Each row was made from one small tree. The marks that hang from a mark follow it in brackets, in the order of their numbers. Every link used is in the known rows. Write each row's tree.
Known rows
z928{z681}: [-13.3  45.1   8.3 -20.1  38.2  25.3 -24.1  41.9 -11.4  -9.3   0.4 -40.4
  17.3 -50.7  31.5  16.6   6.2  21.3 -14.5]
z655{z928{z479{z885} z681{z455}}}: [  9.6   2.3 -11.9 -17.6  30.1 -22.6  -1.2   0.0  -4.8 -13.3 -24.5 -43.9
 -17.3 -28.2  28.7  34.5  17.5  -8.6 -21.9]
z681{z455{z655} z885}: [ 17.3  21.6  17.6  -2.4  53.1  18.4  12.4 -12.8 -16.0  -7.1 -35.8 -33.5
   7.5  -5.7  12.4 -17.8   9.1 -26.3 -17.9]
z492{z885{z655} z928{z479 z681{z455}}}: [ 45.2  -9.7 -35.9   7.8  26.1  33.7  -1.9 -11.0 -45.9  12.5 -81.1 -76.4
 -13.5 -12.1  56.5   3.0  40.2 -28.1   8.2]
z455{z655{z928{z479{z885} z681}}}: [-24.8  -9.2 -28.9 -36.2   7.6  -6.0 -24.1  -0.5 -47.4 -13.1  -4.6 -20.2
  -0.9 -20.6  12.7  20.7  18.9   0.8   2.0]
z655{z928{z479 z681{z455 z885}}}: [ 41.8 -27.4   2.2 -21.3  35.8 -11.2   0.5  14.5  -4.8 -14.2 -37.6 -53.9
  -0.7 -17.8  70.3  16.8  37.5  -3.1 -20.7]
z885{z655{z928{z479 z681{z455}}}}: [ 15.2 -15.6 -45.0  -3.2  -3.3 -26.2 -41.2  28.0 -36.4  -6.1 -30.3 -46.2
  -3.9 -17.1  60.1  37.1  35.8  -7.0 -21.9]
z492{z455{z479{z885} z655} z928{z681}}: [ 13.3  19.1 -21.6  -9.5  35.6  65.6   5.6 -61.4  -4.3  -3.4 -34.7 -15.0
  -9.1 -53.5 -22.9 -29.9   1.4 -28.1  33.4]
z492{z455 z928{z681}}: [ 42.2  33.9  -5.3   2.6  31.8  52.6 -20.0  -4.5  23.3  -9.2 -42.9 -39.1
 -12.3 -48.5  28.2   3.6  23.1   0.3  -3.6]
z885{z655{z928{z479 z681}}}: [ -1.5 -23.2 -39.8 -15.9 -19.6 -14.6 -53.2  46.1 -39.0  -9.8 -11.2 -35.4
  -3.5 -22.1  53.8  40.4  31.3   2.3  -8.8]
z492{z455{z479 z655} z885 z928}: [ 40.8   2.0  10.4  -1.3  38.6  65.5 -12.2 -36.6  25.9   3.3 -50.2   5.0
 -25.5 -43.0 -33.4 -44.3  -1.6 -59.5  37.3]
z479{z885{z655{z928}}}: [-16.9  11.8   2.3   5.1 -35.5   5.9 -29.1  14.9   7.6 -19.2   6.1 -10.8
 -50.7 -29.4 -19.3  33.9   0.4 -26.2  -3.7]
z479{z885{z655}}: [-35.7  38.2   0.3   3.8  -7.0  19.4 -11.0  13.5 -11.5  -6.0  -1.6 -20.2
 -33.5 -29.6 -30.4  25.4 -17.8 -29.8  -3.0]
z928{z479 z681{z455 z885{z655}}}: [ 19.8 -16.7 -29.0  -9.1  45.2   3.9  20.2   7.3 -60.3   7.3 -61.6 -76.9
  17.2  -6.3  75.6   9.8  24.5 -11.4 -19.0]
z681{z455}: [  5.5  60.4  16.6   5.3  55.7  -4.8 -20.1  23.9  22.9  -9.4 -17.8 -27.8
   0.3 -29.0  -2.5  15.6  -3.3 -20.1 -33.0]
z455{z479{z885{z655{z928{z681}}}}}: [-16.3  -0.4  -6.4 -12.9  -8.7  21.4 -14.7   3.4  -1.5 -12.6  12.1 -10.1
 -21.1 -57.2  -7.6   5.9  -2.7 -21.9  21.4]
z479{z885{z655{z928{z681}}}}: [-14.6   7.3  -7.8  -1.3 -32.2  14.7 -18.5   9.6 -14.5 -16.4   1.3 -31.4
 -37.5 -38.7  12.4  33.4   9.4  -5.6  -4.8]

Which tree is each row?
[ 35.2  -2.9  20.6  -1.0  25.0   4.3  -4.1 -11.3   3.5 -18.0 -28.7 -25.1
  -6.5  -6.4  24.1  -8.7  25.7 -22.9 -18.1] : z681{z455{z655{z928}} z885}
[ 46.0 -12.3  13.1  17.2  -3.7   2.1  -8.2   7.8  10.3 -15.4 -34.6 -38.7
 -27.5  -8.6  41.7  10.1  26.7 -31.1 -22.7] : z681{z455 z885{z655{z928}}}
[  4.2  -1.5 -18.2  -1.4 -33.0   5.0 -55.7  44.1 -18.1 -16.4   1.2 -31.6
 -12.2 -37.9  49.4  32.1  31.2  10.8 -11.6] : z885{z655{z928{z681}}}
[ 33.8 -14.4  20.9 -10.1  39.0  11.3  -0.8 -20.8  15.1 -15.8 -17.6  -5.6
   3.0 -21.5   3.6 -30.4  15.9 -40.6   4.6] : z681{z455{z479 z655{z928}} z885}
[ 27.0  12.5  10.7  18.0  24.4  15.8   8.9   7.0  -7.1  -3.1 -43.5 -47.9
 -10.2  -8.1  31.0   0.5   8.8 -34.7 -21.9] : z681{z455 z885{z655}}
[ -9.6  -7.3  -7.6 -31.4  13.1  -7.8 -15.2  19.6  -9.3 -16.0  -4.5 -31.1
 -17.8 -35.7  21.3  37.5  14.3   1.7  -4.8] : z655{z928{z479{z885} z681}}
[ 53.6   3.3   3.6  27.5  -4.5  58.6 -19.7  -6.2  21.7   3.7 -66.5 -28.8
 -57.4 -29.9   5.5  -4.5  10.6 -51.3   9.5] : z492{z455 z885{z655} z928}
[ 27.3  46.3 -23.2   2.5  37.4  40.7 -22.9 -21.6 -25.3  -9.0 -37.1 -51.2
  17.7 -24.3  28.2  -1.4  41.5   6.3  -1.2] : z492{z928{z681{z455{z655}}}}
[ 48.0 -21.3 -20.8  13.0  12.1  36.9 -17.2  -5.4  -0.4  11.2 -81.7 -32.8
 -48.3 -14.0  10.2   3.1  13.9 -60.2  12.1] : z492{z455 z885{z655} z928{z479}}
[ -7.6  38.5 -16.7 -17.9  65.7  15.0 -10.2  -7.9 -30.8  -1.9 -14.2 -29.5
  40.3 -45.5  16.8 -18.7   6.0  -4.6  -3.6] : z928{z681{z455{z479 z655}}}
[ 45.3 -23.6  15.1   8.8   9.7   8.8  -2.9  -1.6  23.8 -12.4 -24.2 -20.8
 -16.2 -23.3  20.8 -12.1  16.6 -47.6   1.1] : z681{z455{z479} z885{z655{z928}}}
[ 15.3  10.2   4.6 -19.2  67.5  36.8  24.7 -20.5 -30.1  -2.0 -28.4 -42.9
  36.8 -35.5  37.6 -36.5  10.3  -9.7   3.7] : z928{z681{z455{z479 z655} z885}}
[-27.4  25.3 -39.0 -24.2  64.0  -6.6  20.6 -27.1 -68.2   4.6 -41.2 -52.5
  15.6 -15.1  12.2  13.5   2.7 -12.5 -13.6] : z928{z479{z885} z681{z455{z655}}}
[ 23.9   1.1   0.2  -2.6  43.0  33.4  19.9  -3.8 -24.7   0.5 -35.2 -55.3
  17.4 -39.0  51.5 -19.8  12.3 -17.5  -1.1] : z928{z681{z455{z479} z885{z655}}}
[ 21.2  17.7  -9.3  15.8   8.4  53.7  -8.1 -36.8  36.8  -4.2 -34.1  -4.1
 -44.8 -46.2 -48.8  -9.5 -10.0 -60.6  29.3] : z492{z455{z479{z885{z655}}} z928}
[-28.9   4.3   7.6 -25.7   7.0  12.3 -27.6 -13.7   8.9 -19.9  25.4  26.6
 -14.0 -42.8 -55.0  -8.4  -9.4 -35.5  27.6] : z455{z479{z885} z655{z928}}
[ 23.1  13.7 -25.6  -9.8  41.3  38.6  11.6 -28.6  -0.8  -1.8 -58.6 -44.2
 -25.7 -34.7   7.5  12.9  11.0 -20.8   5.5] : z492{z455 z928{z479{z885} z681}}
